Every row comes from one small tree of marks. The marks that hang from a mark follow it in brackets, in the order of their numbers. Every link used is in the known rows. Which tree was each row made from?
In the rows, zero is written as 128.
Known rows
J_634{J_205{J_162 J_636{J_485} J_846}}: [141 170  67 148  96 163 190  72 184 109 119  76 136 179 174  78  66 101
 101  75  91  97 105  94 172]
J_948{J_23{J_215} J_485 J_745{J_508}}: [152 149 183 115  96  89  66 179  84  96 182 160 118 109 140  98 145 150
 106 149 109 140 165 159 128]
J_636{J_745{J_205 J_508 J_634}}: [106 112 157 128 166 151  97 135 131 167 113 188 112 130 104 143 182 125
 146 105 154 123 129 130 110]
J_485{J_745{J_205{J_162}}}: [145 112  99 131 122 133 133 117  98  84 116  86  87 122 152 114 133 114
 125 119 127 121 120 145 165]
J_205{J_162 J_636{J_745{J_634 J_948{J_23 J_485}}} J_846}: [100 173 130 138 125 112 197 153 123 117 130 108 159  92 130  99  81 141
 114 127 127  99 122  83  96]
J_23{J_215{J_948{J_745{J_634}}}}: [160 112 123 151  88 119  79 126  88 137 133 139 111  70 140 133 125 154
 139 144 105 129 137 187 108]
J_745{J_508 J_948{J_23 J_485}}: [123 143 166 128 133 115  81 166  84 105 173 158 143 115 110 106 136 123
 100 180 139 129 136 132 119]
J_162{J_205{J_636{J_485{J_745}} J_846}}: [170 129  66 160  90 110 179 109 148  67 142 120  90 160 193  74 113  82
 105 100 118 139 118 108 174]
J_634{J_205{J_162 J_636}}: [136 177  97 143  97 164 157  80 156  96 110  47 124 131 140  82  67  93
 108 111 118 109 110 132 165]
J_636{J_745{J_634 J_948}}: [128 127 115 128 136 125  95 136 114 157  93 150 112 121 100 139 131 100
 123 116 150 115 100 139  95]
J_745{J_23{J_215} J_205{J_636} J_508 J_634 J_948{J_485}}: [ 61  90 196 104 178 147 125 172 126 181 115 160 134  87  60 202 147 206
 191 188 131 164 175  95  73]
J_205{J_636{J_485} J_745{J_508 J_634 J_948} J_846}: [ 73 153  87 135 173 163 206 118 161 173 139 149 179 137 108 132  93 146
 136 104 119 116 131  56 121]
J_553{J_542{J_485{J_745}}}: [126  93  54  81  95  94 105 115 125  59 191 121 106 146 146 131 169  60
  84 125 161 160  63 174 180]
J_634{J_205{J_846}}: [161 159 100 145  91 133 107  84 158 124 112  96 135 158 155 110  94  76
 110 105 119 107 110 128 175]
J_215{J_948{J_485}}: [157 120 118 168  87 123  92 136  94  89 185 145 115 108 161  84 125  76
  96 164 118 109 117 179 130]
J_553{J_542{J_485{J_745{J_634 J_948{J_23}}}}}: [110 100  92  76 113  76 108 137  94  88 170 128 142 101 114 157 167 124
 112 161 174 167  76 155 135]
J_485{J_745{J_23 J_205{J_162 J_636} J_508 J_634 J_948}}: [ 60  88 154 117 194 160 183 132 114 159  89 102 147  77  67 191 136 216
 175 170 150 156 159  96  89]
J_634{J_205{J_745}}: [156 190 117 126 104 131 119 113 143 128 117  78 132 157 140  91  88  60
 117  98 116 103 117 140 167]
J_485{J_745{J_508 J_634}}: [142 102 129 127 140 132 106 109 110 124 119 159 123 105 126 142 160 126
 127 135 160 142 145 150 141]
J_205{J_162 J_636{J_485} J_745{J_508}}: [102 176  84 132 158 180 208 112 159 106 164 107 142 157 133  68  95 106
  96  88 102 108 123  96 154]
J_162{J_205{J_745}}: [164 189 108 159 128 115 127 131 137  81 140  91 108 137 129  63 101  62
 106 123 140 116 109 124 172]
J_636{J_485 J_745{J_205 J_634 J_948{J_23}}}: [129 121 145 123 136 114 104 165 100 161 112 189 106 142 128 121 169 133
 142 106 123 117 115 128  80]
J_485{J_745{J_634}}: [162 112 108 134 111 111 109 107 106 104 116 138 106  97 145 128 142 104
 121 129 150 132 134 162 145]
J_636{J_485 J_745{J_205{J_162} J_634}}: [130 125 115 135 150 148 140 126 141 138 104 161  93 161 140 104 154 127
 125  69 124  91 104 120 115]
J_162{J_205{J_636{J_485{J_745{J_23}}} J_846}}: [160 120  95 152 111 102 183 117 160  84 136 120 106 152 168 101 128 105
 113 125 118 155 136 109 142]
J_542{J_485{J_745{J_508 J_634{J_205} J_948{J_23}}}}: [110 103 168  87 127 101  88 124 109 151 116 121 165 135 113 172 137 158
 153 153 167 156 123 127 126]
J_23{J_215{J_948{J_485 J_745{J_508 J_634}}}}: [137 104 173 143 111 121  76 156  84 144 164 181 131  82 131 137 143 181
 139 161 116 129 161 169  99]

Which tree is each row?
[123  97 140 100 178 158 148 145 170 171  96 154 115 206 129 164 169 158
 143  80  83 129 129  90 109]  J_636{J_485 J_745{J_23{J_215} J_205{J_162 J_846} J_508}}
[ 87 145 165 157 154 107 155 142 133 127 153 124 156  85 108 135 120 213
 131 146 131 102 159  91 108]  J_948{J_485 J_745{J_23 J_205{J_162 J_846} J_634}}
[159  55 164 116 141 131 100 130 100 162 102 155 133  89 123 199 174 167
 168 175 121 170 166 181  89]  J_485{J_745{J_23{J_215{J_948}} J_508 J_634}}
[125  82 117 133 153 138 142 112 132 150 124 194 127 153 157 152 177 158
 149 100 131 132 146 101 145]  J_636{J_485{J_745{J_205{J_846} J_508 J_634}}}
[126 170 189 138 121 103 117 131 135 128 119  98 154 106 104 118 100 185
 117 141 136 102 155 134 105]  J_948{J_485 J_745{J_23 J_634{J_205{J_162}}}}
[133 154 121 137 134 153 117  93 130 147  61  72 143 124  95 135  77 147
 134 131 144 100 104 116 134]  J_745{J_634{J_205{J_162}} J_948}
[139 158 175  80 123 103 106 177 129 163  91  80 136 159 100 162  88 120
 156 145  98 126 145 121 109]  J_634{J_205{J_745{J_23{J_215} J_948{J_485}}}}
[170 143 129 121 103 129  98 112 156 161  84 167 106 192 153 105 143  84
 120  60 124 101 109 148 117]  J_636{J_485 J_745{J_634{J_205}}}
[136 103 123 102  98 101  92  91 143 122 116 108 127 145 149 148 126 106
 139 114 161 137 110 148 158]  J_542{J_485{J_745{J_634{J_205}}}}
[102  77 144 119 165 140 102 136  84 162  96 158 121 104  94 183 163 172
 168 152 160 146 142 123 117]  J_485{J_745{J_205 J_508 J_634 J_948}}
[110 102 177 110 151 129  72 156 116 156 136 150 108 116  91 170 173 184
 151 145 109 160 166 146 109]  J_948{J_745{J_23{J_215} J_205 J_508}}
[ 93 133  90 153 149 162 207 102 176 116 148 106 131 144 138 114 115 143
 120 113  93 120 127  82 133]  J_745{J_23 J_205{J_162 J_636{J_485} J_846}}
[ 85 171  97 135 180 172 240 111 192 130 160 102 181 158 122 105  95 136
 105 101  93 116 138  63 134]  J_205{J_162 J_636{J_485} J_745{J_23 J_508} J_846}
[138 183 134 164 168 107 167 121 175 128 120 103 160 112 103 119 106 124
 135 141 148 123 134  82 137]  J_162{J_205{J_745{J_23 J_634} J_846}}
[137 167  87 148  82 146 151  79 171 120 124  80 138 139 158 101  75  77
 118 105 113 119 116 117 171]  J_634{J_205{J_636 J_846}}
[146 125 180  86 122 103  70 201  85 137 128 167 111 149 121 132 151 114
 124 137 114 137 134 141  94]  J_636{J_745{J_508 J_948{J_23{J_215} J_485}}}
[163  86 148 140  94  94 107 153  80  96 166 137 119 101 162 127 151 101
 113 182 119 137 149 195 102]  J_215{J_948{J_485{J_745{J_23}}}}
[136 105 152 108 133 134  93 115 103 172  63 127 140 133 104 175 128 150
 156 137 157 139 137 133 125]  J_485{J_745{J_508 J_634{J_205} J_948}}
[127 141  93 142 135 145 150 119 143 121 114 104 109 154 149 108 122  97
 117  78 117  93  95 107 149]  J_636{J_745{J_205{J_162 J_846}}}
[124 126 184 134  82 134 112 143 112 162 137 138 143  91 138 132 107 183
 162 146 104 133 169 157  98]  J_23{J_215{J_948{J_485 J_745{J_508 J_634{J_205{J_636}}}}}}
[123  92 176 112 120 137 125 176 125 151 153 160 121 123 131 145 153 113
 138 153  95 151 152 168  65]  J_205{J_636{J_745{J_23{J_215{J_948{J_485}}} J_508}}}
[144 166  79 181 106 129 160  98 163  74 147  94 112 120 148  74  91  78
 105 133 136 131 108 101 176]  J_162{J_205{J_636 J_846}}
[ 77  69  91  72 153 116 105 124 115 123 159 152 147 127  85 192 177 138
 120 151 189 171  76 135 138]  J_553{J_542{J_485{J_745{J_508 J_634 J_948}}}}
